Each row comes from the steps of one path. Every step used is in the known rows, and no mark comes twice. Write the path behind each row, first mark first.
In the rows, zero is written as 128.
Known rows
serefa -> fenet -> donofa -> zives: [152 106  89 132  92  98 154 123 109 126 176 139 129 139 167 113 116 153
  96 163 151  83 159 140 130 141  89 136 152 101 119 130 125 137 112 107
 116 125 113 110 133]
pefud -> runal: [130 136 135 141 116 109 158 133 134 114  95 145  99 113 160 163 115 100
 133 140 142 102 142 137 115 122 101 130  88 129  95 140 143 122 152 166
 103 118 142 112  94]
padoman -> veniv: [136 148 106 116 111 118 122 135 127 147 111 121 116  98 139 131  93 128
 142 125 157 125 145 122 142 108 136 171 135 126 131 151 124 114 167 160
 111 125 118 122 122]
zozaso -> donofa -> fenet -> meso: [137 170  92 110  46  98 142  70  98 113 145 127 130 143 136 131 101  95
  63 128 115 110 120 178 127 151 117 143 146 122 108 158 131 102 129 120
  88 112 147  53 138]
zozaso -> donofa -> bazor -> padoman: [184 157 121 175  69  82 142  93  87 150 124 149 115 165 123 116  83 113
 112 161 124 124 129 157  98 149 136 165 116 131 145 121  73  79 192 184
 120 102 149 118  96]
badiru -> zozaso -> donofa -> fenet -> budovi -> pefud -> runal: [142 199 136 148  53  97 166  66 105 143 112 154 117 130 156 100 108  77
  62 143 140 106 129 200 140  64  92  99 116 141  62 111  99 118 169 164
  98  95 151  54 131]
badiru -> zozaso -> donofa: [155 145 128 178  69  86 125  86 103 136 122 151 117 167 136 148  86  88
  91 172 129 108 141 146 122 120 150 114 125 149  68 144 122  95 145 152
 101 124 120  99  89]
bozuz -> veniv: [138 155 113 135 117 124 120 114 105 118 117 132  95 123 141 152 110 129
 108 127 130 105 146 124 130 106 133 150 115 139 131 163 127 154 147 134
 132  86  97 140 118]
zozaso -> bozuz -> veniv -> padoman: [160 181  65 100  96 106 140 102  90 147  81 142  83 119 134 199  99 112
 132 134 136 105 102 113 141 100 137 159 131 135  87 152 128 104 190 154
 131 135 113 169 119]
zives -> donofa -> fenet -> serefa: [150 136  91 127  86  83 129 102  74  96 141 104 102 139 138  94  66 106
  59 123 165 132 105 183 138 129 130 106 160 132 140 174 137 128 110 114
 101  80 144  72 116]
donofa -> fenet -> serefa: [137 148 104 113  87 109 153 115  85 121 137 117 105 134 142 107  76 130
  68 135 158 133 119 176 136 125 110 127 143 115 136 141 139 125 121 110
  85  73 140  85 135]
budovi -> runal -> givi: [153 184 114 172 103 111 133 109 156 148 118 109 108  99 145 166 105 113
  85 143 126 117 130 121 141 152 132 123 128 148  86 133 118 123 172 156
 123 150 100 137 110]
zozaso -> bozuz -> veniv: [156 178  90 115  88 107 139 123  86 124 101 124  87 126 133 178 104 107
 122 123 126 107 133 115 144 115 144 143 122 125 107 163 129 112 166 140
 137 107 108 149 142]
kogam -> budovi -> pefud -> runal: [160 158 158 142 110 139 151 100 136 151  83 139  82  91 165 150 105 124
 112 157 149  89 129 133 114  89 117 141  90 136 118 102 162 129 170 193
 128 113 167 104 113]
bozuz -> zozaso -> donofa -> bazor: [161 152 115 179  71  80 169  69 102 151 117 119  99 154 151 118  78 116
  85 141  98  88 153 160 107 155 160 122 123 123 106 129  87 102 195 151
 104  67 146 100 106]
badiru -> zozaso -> donofa -> dogut -> karuf -> bazor -> padoman -> veniv: [150 124  93 184  61  83 120  74  76 161  84 131 117 170 105 127  44  93
  79 126 127  96 121 115 110 124 125 141 128 117 112 179  60  63 196 208
 111  95 143 102 101]
serefa -> fenet -> budovi -> pefud -> runal: [125 165 124 123  85 117 187 130 155 144 120 162  86  87 175 113 155 134
  97 139 198  98 145 148 132  73  78 142 112 125 114 105 136 164 149 170
 115 128 169 132 139]
karuf -> bazor -> donofa -> fenet -> budovi -> runal -> givi: [128 184  73 172  78  62 151  98 131 210 174 100 127 134 132  87 114 120
  18 105 129 138 150 156 159 152  99 105 121 155 116 156  77 172 189 180
 129  99 113  80 138]
fenet -> donofa -> dogut: [142 129 132 149 129 102 124 101  87 156 127 114 115 141 151 107 102 114
  91 131 116 101 113 124 118 146  90 121 146 114 131 159 121 121 107 123
 140 126 127  85 130]
givi -> runal -> pefud -> budovi: [145 195 139 159 121  51 152 126 163 158 108 150 100  85 141 169 116 137
 118 152 131 125  93 129 125  95 113 159 107 128 103 115 138 162 182 206
  92 137 163 139 135]
donofa -> bazor -> padoman: [174 155 122 185 105 111 134 123  90 155 117 156  91 139 130 117  86 117
 114 144 145 137 139 135  86 128 129 160 112 121 155 134  86 119 184 182
 131  89 147 134  89]
serefa -> fenet: [139 120  97 138  85 118 154 146 128 120 149 149 107 119 168 137 112 133
 110 140 161 112 152 130 122 123 134 145 132 138 118 144 131 146 124 149
 109 142 139 126  94]
bazor -> karuf -> zozaso -> bozuz -> veniv: [161 157 115 139  58  80 156 121  79 115  81 148  59 161 106 213  96 111
  90  97 137 110 152 109 157 132 147  95  96 130 125 132 124 102 166 181
 151  92 104 142 108]
karuf -> bazor: [112 124 119 175  99  98 117 140 119 164 120 123  98 118 129 120 108 145
  89 113 155 142 146 136 104 151 138 119 114 125 126 158 147 137 152 152
 124  92 140 116  90]
donofa -> bazor: [143 134 119 168 111 113 141 128  95 155 123 129  89 124 153 119  86 105
 102 134 124 131 143 148  84 141 143 145 121 103 139 137 111 125 159 142
 137  88 149 119 102]
bazor -> donofa: [147 137 115 154 109 100 144 106 106 158 137 146 126 160 137 131 116 113
 100 145 147 118 141 120 138 132 118 157 119 165 130 156 118 131 136 179
 132 129 114 109 110]
karuf -> zozaso: [134 130 155 159  82  96 126 143 125 144 106 147 108 138 131 155  91 130
  97 103 149 124 149 134 110 124 149 104 129 145 128 144 139 135 160 169
 114 106 107 139  93]
dogut -> karuf -> zozaso: [128  91 144 132  73 105 139 124 119 143  83 129  96 158 129 182  88 122
  78 113 129  98 121 137 111 140 127 111 149 134 139 142 125 105 170 161
 128 121 129 131 105]
zozaso -> bozuz: [157 160 103 122  80 100 144 135  95 146 102 129  94 125 133 161 107 108
 123 134 140 121 117 121 133 133 142 136 136 125 101 146 144  79 160 155
 128 148 135 123 128]
dogut -> donofa -> bazor -> karuf -> zozaso -> bozuz -> veniv -> padoman: [172 157  77 143  76  56 179  84  55 155  97 121  43 190 116 207  75  71
  83  92 117 103 145 117 110 157 139 120 119 117 139 131  69  90 202 203
 175  91 147 154  90]
dogut -> karuf -> zozaso -> bozuz -> veniv -> padoman: [154 133  83  90  62  95 151  99  95 150  51 136  76 156 121 240  80 110
 100 105 124  76  93 120 134 111 133 124 154 131 101 154 109  86 220 170
 141 132 112 185 122]
veniv -> padoman: [145 147 106 128 114 120 128 106 123 160  96 160 105 118 140 157 110 133
 120 148 155 122 107 133 116 112 125 156 131 144 102 131 142 115 165 159
 119 153 129 137  84]
zives -> donofa -> dogut -> karuf -> bazor: [123  73 101 174  96  93 107 105  71 133  83  92  88 143 137 114  72  89
  52  96 115 107  91 134  90 172 138 109 143 113 153 215 114 107 130 159
 162 104 166  87  94]
bazor -> donofa -> dogut -> karuf -> zozaso -> bozuz -> veniv -> padoman: [160 132  76 109  74  86 169  68  50 162  60 141 106 191 126 216  63  79
  77  98  94  56  83  90 132 117 126 135 151 144 123 184  70  93 196 205
 157 124 102 168 137]
serefa -> fenet -> budovi -> pefud -> runal -> givi: [130 173 108 153  92  90 192 110 174 145 146 140  91  91 181 132 156 124
  78 126 189  99 126 157 146  89  99 143 105 120  86 103 112 191 156 168
 118 154 183 151 154]
kogam -> budovi -> pefud: [169 162 150 147 107 151 117  95 119 175 106 129  90  99 150 123 104 146
  96 154 151 115 118 130 114  92 145 151 127 141 147 108 161 129 158 174
 153 121 153 109 122]
pefud -> budovi -> runal: [145 197 132 122 110 102 132 120 156 176 103 130  96  90 143 148 116 133
 122 159 123 119 141 105 138 110  98 105 110 155 139 130 148 122 188 193
 127 111 132 125 102]
badiru -> zozaso: [141 144 129 189 109 112 119 112 105 139 110 152  99 141 145 146  93  97
  93 149 152 122 151 127 112  98 140 112 118 138  81 158 135 131 139 147
 118 109 120 115  85]
fenet -> donofa -> dogut -> karuf -> zozaso -> bozuz: [146 102 122 118  69  71 152 102  67 163  86 100  94 177 131 175  75  94
  69 101  98  74  86 122 125 164  97  84 180  99 123 157 101  58 157 147
 152 149 138 109 154]
budovi -> pefud: [138 175 146 160  99 146 130 105 118 153  93 137 108  88 140 123 123 130
  95 129 176 139 120 135 124 103 132 149 147 140 126 119 136 122 143 154
 144 120 129 125 117]
givi -> runal: [129 166 132 145  98 124 133 146 127 143  86 140 118  89 127 185 119 134
 118 142 129  96 124 142 121 119 118 139 131 138  99 141 156 135 169 173
 107 132 102 124 117]
badiru -> zozaso -> donofa -> bazor -> karuf: [167 130 120 207  67  73 161  71  65 134 120 156  71 191 133 142  75  69
  65 171 113 116 159 158 110 158 145 107  84 113 100 105  89  73 143 169
 140  89 160  75  65]

Which path is each row?
[143 134 115 164 118  96 147 114  82 155 149  92  88 160 154 108  89  79
  91 127 116 121 153 143  72 167 130 151 142 112 156 152  92 121 150 156
 152  98 169 108 108]
dogut -> donofa -> bazor
[157 171 139 156 131  48 144 111 147 156 138 145  89 119 154 123 102 124
 114 148 142 153 104 121 123  99 124 167 104 123 127 118 123 155 151 179
 106 128 187 134 121]
runal -> pefud -> budovi
[144 122 153 165  78  92 149 129 110 132  95 157  77 157 114 174 104 126
  80 113 153 126 155 126 130 145 132  95  99 144 140 110 137 115 142 192
 136 107 125 112  66]
bazor -> karuf -> zozaso
[150 142 102 139  92 108 154 103  82 142 153 137 146 156 145 107  93  95
  85 126 126 130 136 149 149 125 118 147 138 165 130 160  85 135 137 172
 116 109 120  61 107]
bazor -> donofa -> fenet
[151 114 147 187  80  84 160 126  87 142 101 149  64 160 126 155  77 112
  71 108 132 131 164 140  97 161 146  98  92 110 156 105 105 114 160 186
 153  69 148 115  65]
donofa -> bazor -> karuf -> zozaso
[167 163 145 174 118 111 154  74 156 154 109 115  86  96 168 164 111 112
  96 147 137  89 109 143 125 105 134 142  80 137  88 102 135 150 173 188
 133 138 179 123 126]
kogam -> budovi -> pefud -> runal -> givi
[164  99 132 201  78  56 139 114  76 120 102 138  59 163 125 142  68  83
  59  97 141 131 148 150 104 167 165  79 104 128 160 138 100 115 149 189
 168  71 152 100  53]
zives -> donofa -> bazor -> karuf -> zozaso
[138 144 123 172 124  79 163 113 154 113 119 125 102 118 159 180 117  90
 112 133 130  97 121 146 130 140 122 134  84 128  67 136 118 148 158 159
 103 141 155 130 111]
pefud -> runal -> givi
[153 123 118 175 107 107 160 115  79 136 110 140  58 144 136 134  98 105
  85 146 128 134 151 140 108 163 127 136  87  96 152 104 109 101 143 167
 161  90 168  93  80]
donofa -> bazor -> karuf
[138 193 109 156  97  79 196  63 126 165 153 128 131 127 157 100 136  88
  53 116 146 120 109 177 170  94  81 142 108 151  97 115  68 178 165 186
 128 121 158  88 167]
bazor -> donofa -> fenet -> budovi -> pefud -> runal -> givi
[147 108 125 121  69 108 147  80  73 129  88 111 117 172 143 138  80  90
  79 151  71  69  78 144 114 161 122 153 155 118 139 150 102  56 132 153
 127 143 152  85 134]
zozaso -> donofa -> dogut -> karuf
[139  92 139 156  82  95 155  97  74 156  91 133 125 195 135 158  69  88
  55 102 100  77 114 106 107 144 122 123 147 144 163 177  88 111 145 201
 145 113 118 114 117]
bazor -> donofa -> dogut -> karuf -> zozaso
[170 167  90 157 119  96 139 111  91 166 136 105 102 150 128 100  71  93
 133 120 153 133 163 119  96 133 113 196 142 117 176 156  54 108 203 206
 134  96 156 128 113]
dogut -> donofa -> bazor -> padoman -> veniv
[155 135 108 152 103 103 150 107  79 139 137 153 151 166 134 121 103 124
  95 158 133  99 151 117 128 135 120 167 122 137 140 149 122 124 133 164
 126 101  89 113 128]
bazor -> donofa -> zives
[148 135 159 154  50  79 133 106  87 136 100 140 137 167 131 139  62 107
  83 104  95  94 119 144 100 149 161 105 137 142 131 150 115  93 144 174
 105 106 108 114 109]
karuf -> zozaso -> donofa -> dogut
[137 108 109 174  89 108 125 119 112 161  92 132  84 151 105 141 105 145
  87 127 161 127 119 126 104 150  99 146 120 128 149 154 109 106 188 184
 134 109 158 123  89]
dogut -> karuf -> bazor -> padoman
[152 201 123 152 116  77 139  95 172 179 131 110 100  96 143 161 116 122
 101 148 110 118 121 113 150 126 118 108 102 153 109 126 125 144 193 190
 126 135 143 144 118]
pefud -> budovi -> runal -> givi
[171 198  98 146  91  66 126 111 119 136 133 122  99 101 159  66  76  94
  46 124 147 151 112 157 143 118 109 129 163 141 126 154  95 140 158 148
 112 126 127  62 126]
zives -> donofa -> fenet -> budovi -> runal -> pefud
[150 166 115 131  60  85 138 133  93 130  94 133  93 142 126 198  84 113
 103  86 132 104 146 117 133 107 160 106 128 137 115 163 124 121 189 160
 130  86  88 169 130]
karuf -> zozaso -> bozuz -> veniv
[113  88  78 147  76  97 157  96  82 164 134 109 126 170 134 116  90 103
  46 109 116 126 124 156 134 162 103 131 144 142 142 172  77 119 157 175
 138  94 150  56 103]
dogut -> karuf -> bazor -> donofa -> fenet
[150 141 117 141 106 110 134 118  81 126 139 107 124 164 141 117  98 109
  95 145 117  95 152 129  98 154 117 163 150 117 151 157 128 114 130 143
 132 108 118 105 132]
dogut -> donofa -> zives
[159 123 157 165  46  70 152  93  76 123  91 150 105 187 115 154  71 102
  66 115  99  98 123 134 126 168 149  99 107 138 144 122 115  73 127 199
 126 106 124  87  82]
bazor -> karuf -> zozaso -> donofa -> dogut
[123 181  85 142  74  90 142 120 111 209 149 124 124 130 133  69 108 133
  35 115 140 139 169 145 146 135  78 103 126 162 144 158 103 148 183 184
 127  76 101  61 123]
karuf -> bazor -> donofa -> fenet -> budovi -> runal
[120 124 113 193 108  87 138 110  78 173 125 131 131 154 136  96  89 108
  68 102 128 128 137 109  99 154 128 131 105 137 149 190 108 143 128 192
 139  85 126  99 103]
karuf -> bazor -> donofa -> dogut
[168 140 114 186  69  76 188  54  91 137 109 128  63 173 133 134  92 112
  71 151 103  91 159 152 131 178 144 112  89 117 118  94  81  80 178 171
 128  72 161  76  84]
bozuz -> zozaso -> donofa -> bazor -> karuf
[164 152  99 157  70  56 179 106  44 135 115 100  43 200 118 185  74  66
  73  83 106 106 170 118 113 174 146 107 111 108 160 144  71  98 177 190
 179  62 142 135 107]
dogut -> donofa -> bazor -> karuf -> zozaso -> bozuz -> veniv
[124  95 116 192  60  86 130  76  71 153  94 118 105 183 134 136  60  82
  39 135  92  87 113 140  86 156 141  97 129 112  94 177 102  77 146 160
 123  98 158  79  94]
badiru -> zozaso -> donofa -> dogut -> karuf -> bazor
[147  80 138 156  81  88 113 108  73 115  71 113 100 161 138 149  55  79
  56  83 108  82  88 130  95 146 150  90 164 134 160 199 108 109 138 172
 150 115 133 104  98]
zives -> donofa -> dogut -> karuf -> zozaso
[140  77  84 166  93  89 150 107  99 161 139 128  96 165 141 108 100 140
  63 118 154  95 117 116 107 163  62 126 146 105 148 163  77 125 138 165
 136 128 174 106 105]
serefa -> fenet -> donofa -> dogut -> karuf -> bazor -> padoman
[165 190 128 175 112 101 142 122 147 139 104 141 102  94 156 140  87 112
  91 153 153 142 130 105 124 136 118 160 138 130 100 118 119 107 159 157
 106 142 106 124 102]
budovi -> runal -> pefud
[114  82  96 161  93  91 150 101 107 176 117 114 108 176 123 138 112 122
  63 132 144 113 132 123 120 166 103 143 122 137 141 168 105 114 157 183
 153 113 147 105 108]
dogut -> karuf -> bazor -> donofa
[154 132  98 141  84 102 113 113  82 101 132 115 121 123 150 103  79  84
  85 109 129 138 113 173 132 126 151 112 156 156 126 184 105 134 129 143
 123 111 133  54  87]
zives -> donofa -> fenet
[146 130 113 115  65  99 147 113  52 126  60 114  84 159 133 200  57  83
  75  81  81  62 102 105 114 128 142 109 149 107 141 186 100  92 173 161
 146  92 108 154 149]
donofa -> dogut -> karuf -> zozaso -> bozuz -> veniv
[140 193  89 176  85  52 155 113 126 198 156 130 118 131 142  58  92 123
  20 117 154 166 150 137 140 133  84 141 129 140 127 143  77 158 178 180
 112  90 121  68 128]
karuf -> bazor -> donofa -> fenet -> budovi -> runal -> pefud
[145 111 103 142 108 100 149 117 102 138 158 129 114 140 176 103 105 122
  90 128 138  91 130 124 122 141  91 122 154 116 122 156 108 145  91 126
 123 145 143  97 122]
serefa -> fenet -> donofa -> dogut
[169 163  96 161 114 109 132 127 101 161 111 142 104 113 129 111  68 122
 145 129 161 141 155 121 105 108 127 191 118 111 161 141  70 112 210 192
 120  87 138 138 107]
donofa -> bazor -> padoman -> veniv
[120  90 116 150  59  87 139  91  80 152  93 103 111 166 131 125  77 106
  59 126  86  88  93 148  96 187 130 131 137 110 138 166 105  67 144 159
 130 111 162  84 118]
zozaso -> donofa -> dogut -> karuf -> bazor
[129 118  98 181  92  87 141 117  83 161 139 142 140 160 124 105 100 142
  74 133 145 124 167 124 112 155 125 146 104 124 142 165 126 137 146 175
 132  68 100 109 114]
karuf -> bazor -> donofa -> zives
[142 103 112 141 112 117 158  84  65 149 100 124 120 180 146 134  91  86
  70 140  97  77  98 106 122 147 103 162 141 133 155 174  93 102 122 181
 155 137 136  93 133]
bazor -> donofa -> dogut -> karuf
[161 141 128 146  48  70 164 135  89 137  81 150  68 161 107 199  98 111
  94 109 148 127 137 115 149 153 147  89 106 130 121 111 136  72 159 198
 139 129 134 118  95]
bazor -> karuf -> zozaso -> bozuz
